What can hang from each mark:
noke: bikori
zabu: ledite
burumok: darum neted
neted: bikori burumok zabu
ledite: burumok zabu
bikori: neted noke
darum: burumok

Known rows, with every way that one mark hangs from another:
burumok(darum neted(bikori(noke) zabu(ledite))): [ 1.060 -1.209 -1.126  0.017 -1.645  0.445  2.742  3.026  0.204 -2.436
 -2.094  0.715  0.787 -0.936  1.817]
burumok(darum): [ 1.107 -1.472  1.875  1.840 -1.179 -0.158  0.585 -1.839  0.695 -2.590
  4.783 -0.860 -0.278 -0.853  1.962]
neted(bikori burumok zabu): [ 0.500  2.629 -0.088 -2.103  0.741  4.036  2.291  1.726  2.880  0.069
  1.081 -1.285  1.112  0.668 -0.883]
burumok(darum neted(bikori zabu)): [ 2.268 -2.406  0.117 -1.425 -2.777  0.599  3.798  2.924  3.459 -3.730
  0.459  1.396  0.750  1.148  0.041]
ledite(burumok(neted) zabu): [-1.694 -0.427  0.696  2.331 -2.265 -0.279 -0.126 -4.781  1.838 -1.479
 -2.221 -0.768  0.143  5.609 -1.009]
bikori(neted(burumok(darum)) noke): [ 1.015  2.330  0.540  0.168 -0.223 -0.895  0.005 -1.862 -1.425  0.595
  1.047 -1.376  1.022 -4.348  4.101]
ledite(burumok(darum) zabu): [ 2.089 -2.183  2.164  1.690 -2.198 -0.520 -0.743 -3.999  1.389 -1.885
  0.597 -1.602 -0.764  3.579  0.422]
zabu(ledite): [-1.468  2.391  1.017  3.281  0.654  1.885 -0.121 -2.569 -1.365  0.226
  2.183 -0.899 -0.042  0.504  1.248]
neted(bikori(noke)): [-2.497  0.230 -0.562  2.006  1.958  1.392 -0.213 -0.805 -0.224 -2.241
  3.730 -1.991  1.232  1.709  2.556]
neted(bikori): [-1.141  0.620  0.235  0.635  1.186  2.305  0.832 -0.702  1.445 -2.052
  4.762 -1.011  0.821  3.073  0.952]
bikori(noke): [-1.575  1.018  0.737  4.315  1.387  0.244 -0.994 -3.029 -1.276 -1.669
  2.883 -2.563  0.478 -0.513  2.803]
neted(bikori(noke) zabu(ledite(burumok(darum)))): [ 1.158 -0.640 -0.551  0.216 -0.081  1.354  0.089  0.704 -0.825 -0.758
 -0.874 -0.900  1.197  0.760  1.157]
darum(burumok): [ 1.226  1.634  1.337  2.101  1.461  2.105 -0.192 -3.496 -0.679 -0.075
  3.502 -3.180 -0.183 -0.181  0.425]
zabu(ledite(burumok(darum neted(bikori)))): [-2.693 -1.939 -0.708 -0.200 -2.824  1.224  0.698 -1.016  0.369 -0.799
  0.377  0.799  2.047  3.035 -0.083]
ledite(burumok): [-2.261  0.423  1.086  3.076  0.570  1.485 -1.519 -4.911 -0.015 -0.698
  3.005 -2.142  1.011  2.625 -0.148]
burumok(neted): [-2.609  0.423  0.537  3.016 -1.125  0.507  1.161 -2.405  1.049 -2.025
  1.616 -0.272  0.731  0.974  0.299]
noke(bikori): [-1.658 -0.376  1.693  3.845  0.287 -0.434 -0.144 -2.262 -0.147 -2.260
  6.505 -0.730 -2.084  0.599  0.323]

Rows:
[-0.436  2.426 -0.813 -0.675  1.522  2.892  1.496  1.472  1.345 -0.014
  0.331 -2.196  1.366 -0.385  0.581]
neted(bikori(noke) burumok zabu)
[-0.579 -3.301  0.041 -0.895 -3.561 -0.392  1.304 -1.773  2.956 -2.936
 -0.951  0.199  0.790  6.097 -0.564]
ledite(burumok(darum neted(bikori)) zabu)
[ 2.245 -0.542  1.117  0.871 -3.125  0.302  2.805  1.271  0.987 -1.774
 -1.999  1.200 -0.408 -1.679  0.568]
burumok(darum neted(zabu(ledite)))
[ 3.152  0.329  1.318  1.012 -1.182 -1.429  0.166 -0.591 -1.789 -0.254
 -0.658  1.552 -2.035 -0.773  0.663]
noke(bikori(neted(zabu(ledite(burumok(darum))))))
[ 0.995  6.204  0.039  0.525  1.376  1.339  0.599 -0.434 -2.520  3.148
 -4.454 -0.836  0.571 -4.086  2.575]
bikori(neted(burumok zabu(ledite)) noke)
[ 3.350  2.742  1.197 -0.960 -1.537 -0.412  1.865  1.502 -1.013  1.277
 -0.405  1.430 -2.244 -4.278  0.792]
noke(bikori(neted(burumok(darum) zabu(ledite))))
[ 3.313  1.688  0.377  0.780  0.068 -0.908 -0.563 -1.751 -3.042  0.495
 -3.986 -0.336  0.331 -2.111  2.872]
bikori(neted(zabu(ledite(burumok(darum)))) noke)
[-1.995  0.098 -1.447  1.135  0.723  1.416  1.077 -1.048 -0.428 -1.402
  1.047 -2.384  1.678  0.685  1.050]
darum(burumok(neted(bikori(noke))))
[ 3.928  2.632  0.720 -0.881 -0.370 -0.490  1.372  0.148 -0.323  0.145
 -1.862 -1.084  0.490 -5.023  3.057]
bikori(neted(burumok(darum) zabu) noke)
[ 1.751  4.264  0.214  2.400  1.766 -0.050  0.238 -0.602 -3.082  0.635
 -3.686 -0.349 -0.406 -2.414  3.896]
bikori(neted(zabu(ledite)) noke)
[ 1.700  4.152  0.570  0.734  0.883  1.171 -0.358 -2.413 -1.702  1.644
 -4.028  0.017  0.443  0.758  0.774]
bikori(neted(zabu(ledite(burumok))))
[-3.890 -0.405 -1.461  2.097 -0.018  0.621  1.218 -0.388  0.591 -2.577
  1.616 -0.845  1.904  1.947  1.942]
burumok(neted(bikori(noke)))
[ 1.340  4.142  0.012  2.162  1.682  0.268 -1.305 -2.852 -3.304  1.597
 -4.793 -0.993  0.765 -0.641  2.202]
bikori(neted(zabu(ledite(burumok))) noke)
[ 0.574  1.742 -1.616  0.348  0.669  2.458  2.276  1.548 -1.226  0.353
 -3.399 -1.225  0.899 -0.204  0.316]
darum(burumok(neted(bikori(noke) zabu(ledite))))
[ 2.702 -0.140  1.408  0.866 -1.141  1.334  0.290 -1.417 -0.213 -0.310
 -0.810 -0.513  0.104 -0.138 -0.194]
neted(zabu(ledite(burumok(darum))))
